Each row comes from the steps of one path. Every step used is in the known rows, and no mark comes twice. Write the path behind each row, first mark first.
Known rows
Z B E C G: [ 0.544 -0.559  1.711  2.772  1.238 -2.770  0.965 -2.746 -2.669  1.962
 -0.925 -0.173 -1.676  1.126  1.050  1.009  4.009 -0.459 -3.008  1.845
  1.706  3.424  4.736 -0.218]
C G N L: [ 0.523 -1.729 -1.061  0.031  2.946 -3.161  2.328 -0.032 -1.521  1.655
  2.762  0.695  0.809  2.361  2.346 -6.158  1.709 -0.695 -1.499 -0.702
  2.204  1.898 -1.325  0.531]
L B E N: [ 0.367 -2.542  1.325  3.586 -2.734 -2.406  0.369 -1.870 -0.521 -0.273
 -2.624 -1.427  1.003 -0.689  2.354 -0.276  1.313 -1.472 -2.136  1.189
  2.623  0.349  4.349 -0.418]
G C: [ 0.393  0.318 -1.712  1.291 -1.258 -1.603  1.019 -1.373 -0.839 -0.092
  1.819  1.594  0.485  1.285  0.270  0.090 -2.033  0.621 -1.310  1.186
 -1.356  0.516 -0.423 -0.248]
B E N: [ 2.103 -1.275  0.790  2.302 -0.785 -1.018 -0.134 -1.298 -0.081 -0.603
 -2.804 -2.122  0.974 -1.123  1.238  0.631  1.132 -2.996 -1.070  1.831
  1.224  0.275  2.293 -0.287]
E C G N L: [ 1.134  0.129 -1.384 -0.029  1.945 -2.967  1.705 -1.903 -0.642  3.295
  2.341  1.279 -0.117  2.492  2.330 -5.459  2.689 -0.354 -2.317 -0.155
  1.655  2.016  0.097  0.046]
G B E N: [ 1.574 -1.747  1.057  3.713 -0.811 -2.471 -1.265 -1.441 -0.125  0.188
 -3.923 -2.226  2.509 -2.806  0.598  0.091  1.446 -2.708 -3.341  2.037
  1.246 -0.010  3.870 -0.188]
G N Z: [ 0.542 -1.275 -1.091  0.989 -0.012  0.049  1.123 -1.206  0.952  1.086
 -0.196  1.103  0.731  1.236  2.166 -4.617 -0.258 -1.193 -1.302  1.790
 -0.585 -1.410 -2.012 -0.028]
E N Z B L: [ 2.378 -1.363  3.700  3.964 -0.320 -2.260 -0.490 -3.122 -1.131  0.416
 -4.826 -0.647 -1.971  1.176  5.274  0.323  1.495 -2.382 -1.803  1.415
  2.239 -1.113  1.323  1.807]
C G B E N: [ 1.356 -1.312  0.613  3.469  1.227 -2.550 -0.125 -1.029 -0.752  0.760
 -2.243 -2.408  2.147 -1.382  0.474 -1.229  1.687 -2.277 -3.912  1.724
  2.638  1.851  5.249 -0.680]
G N L: [ 0.884 -2.188 -0.643  0.334  1.107 -3.116  1.069 -0.323 -0.827  1.057
  1.026  0.762  1.278  0.957  2.477 -4.863  1.579 -1.236 -0.823 -0.404
  0.802  0.226 -2.716  1.070]
C G B L T: [ 1.473  0.831 -0.091  4.447  1.396 -2.321  0.009  0.817 -1.318  0.952
  1.770  0.486 -1.577 -1.508  0.594 -0.070  1.605 -0.025 -2.896  2.311
  3.928  3.151  3.567 -0.798]
C G B: [-0.746 -0.092 -0.132  1.152  2.014 -1.516  0.036  0.349 -0.637  1.393
  0.631 -0.250  1.025 -0.173 -0.727 -1.925  0.583  0.612 -2.814 -0.034
  1.531  1.534  2.911 -0.455]
E C G: [ 0.210  2.273 -0.757 -0.473  0.834  0.169  0.648 -1.419  0.183  2.157
  1.331  0.487 -1.433  1.702 -0.193 -0.665  1.066  0.879 -1.538  0.363
  0.725  1.762  2.866 -1.170]
C G N Z: [ 0.248 -0.866 -1.481  0.685  1.865 -0.029  2.283 -0.810  0.312  1.647
  1.581  0.978  0.316  2.845  2.016 -5.973 -0.012 -0.671 -1.940  1.344
  0.723  0.307 -0.708 -0.523]
N Z: [ 0.558  0.336 -0.068  0.070 -0.142  1.224  0.461 -0.761  0.334  0.623
 -0.576  0.341 -1.620  1.283  1.124 -2.237 -0.536 -0.069 -0.261  1.218
 -0.019 -0.968 -0.918  0.299]
E N G B: [ 1.508 -1.807  1.914  2.035  0.718 -0.627 -1.511 -2.531  2.133  1.580
 -3.796 -2.023  4.163 -0.943  0.481 -1.500 -0.618 -2.353 -2.296  0.410
  0.677 -1.020  3.790  0.307]
B L T: [ 2.288  0.946  0.007  3.339 -0.609 -0.808 -0.051  0.536 -0.613 -0.304
  1.224  0.711 -2.545 -1.327  1.379  2.012  1.125 -0.767  0.021  2.482
  2.355  1.488  0.563 -0.489]
L B E C: [-0.468 -0.786  0.425  3.127 -2.776 -1.901  0.038 -2.099 -0.662  1.040
 -0.858  0.256 -1.249 -0.613  0.922  0.686  1.826  0.870 -2.861  1.789
  1.112  1.359  4.548 -0.641]
C G: [-0.329  0.470 -0.402 -0.235  1.939 -0.033  1.214  0.375 -0.699  0.576
  1.744 -0.145 -0.372  1.589 -0.208 -1.280  0.244  0.468 -0.683 -0.294
  1.321  1.763  1.277 -0.577]
N G C: [ 0.912 -0.986 -0.781  1.499  0.407 -0.445  0.866 -2.108  0.426  0.422
  1.342  0.978  2.018  1.902 -0.101 -0.599 -3.407 -0.478 -1.314  1.518
 -1.733  0.575  0.409  0.289]

Write each row's path
[ 1.078 -0.493 -1.588  2.373  1.210 -1.791  1.360 -1.808 -0.371  1.657
  1.147  0.314  0.582  0.515  0.739 -2.252  2.136 -1.502 -3.524  2.915
  0.502  2.401  2.747 -1.364] : B E C G N
[ 1.667 -0.153 -1.703  2.392  0.967 -0.509  1.784 -2.455 -0.030  2.323
  0.396  0.564 -0.963  1.772  1.875 -4.336  1.569 -1.422 -3.690  4.061
  0.395  1.582  1.788 -0.987] : B E C G N Z
[-0.100 -1.311  2.380  1.411  0.018 -1.064  0.653 -2.207 -1.326  1.302
 -2.217  0.570 -1.621  1.943  2.707 -1.418  1.666 -0.175 -0.864  0.700
  0.708 -0.362 -0.127  1.161] : N Z B
[ 0.601 -0.395  1.057  3.628  0.785 -2.394 -2.118  0.679 -0.991 -0.460
 -1.552 -0.078 -0.123 -2.470  0.538  1.342 -0.064 -0.165 -3.136  0.800
  0.853  0.036  1.683  1.064] : G B L
[ 2.499 -3.469  3.495  2.932  0.353 -5.146  0.632 -2.806 -3.205  0.901
 -3.765 -1.806 -0.018  0.196  4.144 -0.984  4.704 -3.270 -1.572  0.256
  3.354  1.478  1.620  2.012] : Z B E N L
[ 0.110 -1.257 -0.023  2.972  2.219 -2.243  0.093  0.528 -1.839  0.465
 -0.168 -1.097  0.812 -1.302 -1.067 -1.013  1.303 -0.477 -3.827  1.844
  1.844  2.700  3.894 -0.261] : C G B E
[-0.835 -0.222 -0.002  2.853 -0.788 -2.044  1.173 -1.719 -1.305  1.675
  0.812  0.169 -1.657  0.920  0.725 -0.665  2.091  1.260 -3.584  1.454
  2.474  3.127  5.808 -1.117] : L B E C G
[ 1.836 -1.303  1.626  0.639  0.669  0.855 -0.320 -2.434  2.258  0.798
 -2.705 -1.836  2.525  0.743  1.093 -0.886 -0.926 -2.693 -0.014  0.258
  0.554 -0.738  2.192  0.295] : E N G
[ 3.016 -2.249 -0.105  3.833 -0.352 -1.410  0.819 -3.575  0.275 -0.179
 -1.520 -1.278  3.041  0.840  0.979  0.070 -2.158 -3.487 -2.284  3.285
 -0.502  0.680  2.725  0.135] : B E N G C
[ 1.929  0.357  0.578  0.468 -1.105  0.992  0.310 -2.406  1.374  0.995
 -2.758 -0.995 -0.374  1.254  2.471 -2.349 -0.152 -1.768 -0.356  1.148
  0.760 -1.765  0.410 -0.173] : E N Z
[ 0.816 -4.117  1.392  4.112  0.360 -2.966  1.347 -2.591 -1.844  0.786
 -2.491  0.389  0.415  0.723  3.638 -2.943  2.654 -2.520 -2.746  3.144
  0.363  0.117 -0.176  0.897] : G N Z B E
[ 0.915  0.154  0.028  3.231 -0.862 -1.922 -1.525 -1.688 -0.436  1.580
 -2.191 -0.544  0.328 -2.532 -0.720  0.889  1.963 -0.364 -4.069  2.648
 -0.129  1.015  4.084 -0.366] : G B E C
[ 1.364  0.750 -0.135  1.765 -0.752 -0.500 -0.377 -1.612 -0.374  0.732
 -1.088 -0.448 -1.288 -1.021 -0.219  1.581  1.618 -0.719 -1.855  2.489
 -0.273  1.244  2.536 -0.511] : B E C
[ 0.233 -2.880  2.408  3.176  0.351 -2.941  0.265 -1.312 -2.779 -0.196
 -2.331 -0.762 -0.292 -0.602  1.272  1.578  3.016 -1.441 -1.449  1.409
  0.959  1.553  1.814  0.954] : Z B E
[ 3.713 -2.520  2.616  4.161 -0.816 -4.912  1.576 -2.943 -2.816  1.790
 -2.077 -1.143 -1.024 -0.228  4.330 -1.005  6.206 -3.474 -0.676  2.062
  4.847  2.796  2.115  0.552] : Z B E N L T
[ 1.501 -2.913  2.986  3.641 -0.589 -3.217  0.133 -2.986 -1.730  0.169
 -4.448 -1.901  1.016 -0.519  2.733  1.475  3.331 -3.244 -1.635  1.457
  1.758  0.699  3.241  0.537] : Z B E N
[ 0.303 -0.754  0.565  1.990  1.007 -2.070  1.987 -4.289 -0.483  3.804
 -0.372  1.744 -0.857  3.514  3.756 -4.488  3.032 -0.428 -3.356  1.540
  0.909  0.972  1.746 -0.448] : E C G N Z B
[ 1.664 -1.055  1.132  3.419  0.826 -0.857 -1.821 -2.449  0.718  2.009
 -2.741 -1.220  1.703 -1.856 -1.126  0.346  0.645 -1.294 -4.014  2.920
 -0.506  0.969  5.056  0.235] : N G B E C
[-1.263 -3.274 -0.429  1.368  1.109 -4.572  2.719 -0.565 -1.831  1.960
  2.977  1.412  0.754  2.859  3.357 -7.038  2.007  0.741 -2.732 -1.519
  3.715  2.269  0.653  0.327] : C G N L B
[-0.476 -4.394 -0.145  3.168  1.448 -5.302  2.664 -0.299 -2.982  1.081
  2.385  0.470  0.427  1.574  3.098 -6.171  2.841 -0.456 -3.608  0.360
  3.926  3.132  1.567  0.606] : C G N L B E
[ 1.004 -3.000  1.487  3.598  2.023 -1.048 -1.197 -0.764  0.034  0.425
 -2.355 -1.800  2.685 -2.022 -1.221 -0.415 -0.136 -1.820 -3.122  2.404
  0.107  0.929  3.349  0.809] : N G B E
[ 1.104 -0.178  1.682  2.775  1.102 -1.549  1.389 -3.473 -2.333  2.690
 -1.546  0.096 -3.171  2.395  2.344 -1.160  3.522 -0.470 -3.281  2.911
  1.639  2.556  3.639  0.245] : N Z B E C G
[-0.302 -1.206 -1.535  0.588  1.989 -1.280  1.855 -0.151 -0.003  0.954
  2.189  0.694  1.840  1.438  0.913 -3.776  0.447 -0.807 -1.580  0.460
  0.731  1.185  0.235 -0.943] : C G N
[ 0.775  1.853  0.268  3.032  1.515 -2.171 -1.507 -0.859 -0.864  1.597
 -0.279  0.279 -1.581 -0.785  0.344  0.716  0.821  0.723 -4.641  1.188
  1.604  1.765  4.581 -0.113] : E C G B L
[-1.040 -2.594  0.762  3.197 -1.614 -2.135  0.555 -0.346 -1.575 -0.437
 -0.420 -0.255 -0.265 -0.683  0.877  0.041  1.014  0.344 -2.024  1.123
  1.699  1.274  2.993 -0.031] : L B E
[ 1.063 -1.250  3.071  3.390  0.776 -1.974 -0.349 -1.520 -2.178 -0.007
 -2.663  0.469 -3.285  1.023  3.752  0.698  1.218 -0.650 -1.740  1.375
  1.371 -0.203 -0.023  2.090] : N Z B L
[ 2.576 -2.270  1.357  3.109  0.239 -4.291 -0.732 -1.372 -1.503  1.091
 -3.522 -2.247  1.498 -1.818  1.926 -2.333  2.796 -2.936 -3.182  0.926
  2.789  0.771  2.328  1.311] : G B E N L
[ 0.400 -1.240  0.795  2.498 -1.742 -3.846  0.523 -1.938 -2.118  1.896
 -0.323  0.311 -2.264  0.371  2.347 -1.662  3.184  0.840 -2.880  0.575
  2.641  2.086  2.842  0.803] : N L B E C
[ 0.269  0.678 -1.765  0.522  0.926 -1.056  1.276 -2.009  0.878  2.470
  1.775  1.352  0.935  1.680  0.986 -3.030  1.303 -0.314 -2.498  0.907
  0.172  1.336  1.764 -1.499] : E C G N
[ 1.672 -0.816 -1.969  1.172  1.782 -2.982  3.216 -0.220 -1.073  2.574
  4.451  1.367 -0.244  1.834  2.518 -6.227  3.358 -1.148 -0.678  1.017
  3.924  3.226 -0.878 -0.911] : C G N L T
[ 0.201 -0.817  0.422  2.177  0.132 -3.860  1.648 -1.569 -2.807  2.405
  1.454  0.191 -2.647  1.799  2.042 -2.991  3.299  1.252 -3.429  0.268
  3.958  3.839  4.251  0.363] : N L B E C G
[ 2.240 -0.500  0.985 -0.221 -0.098 -2.083  0.219 -1.354 -0.274  1.117
 -1.578 -1.160  0.267  0.937  2.743 -2.612  1.702 -1.883  0.023 -1.127
  2.321 -0.237 -0.265  1.063] : E N L
[ 2.347 -1.865  0.957  2.809  2.223 -4.390  0.380 -0.943 -2.172  1.525
 -1.685 -2.347  1.131 -0.424  1.696 -3.601  3.066 -2.363 -3.921  0.712
  4.170  2.434  3.660  0.837] : C G B E N L
[ 3.790 -1.451  0.574  4.390 -1.096 -4.107  0.111 -1.406 -1.236  1.964
 -1.663 -1.553  0.554 -2.445  2.159 -2.274  4.288 -3.034 -2.379  2.646
  4.381  2.075  2.903 -0.100] : G B E N L T
[ 0.376 -2.989 -0.109  3.432 -1.668 -5.030  1.129 -2.493 -1.531  2.157
  0.154  1.133 -0.019  0.378  3.401 -4.067  3.375 -0.265 -3.824  1.217
  2.097  1.633  1.852  0.364] : G N L B E C
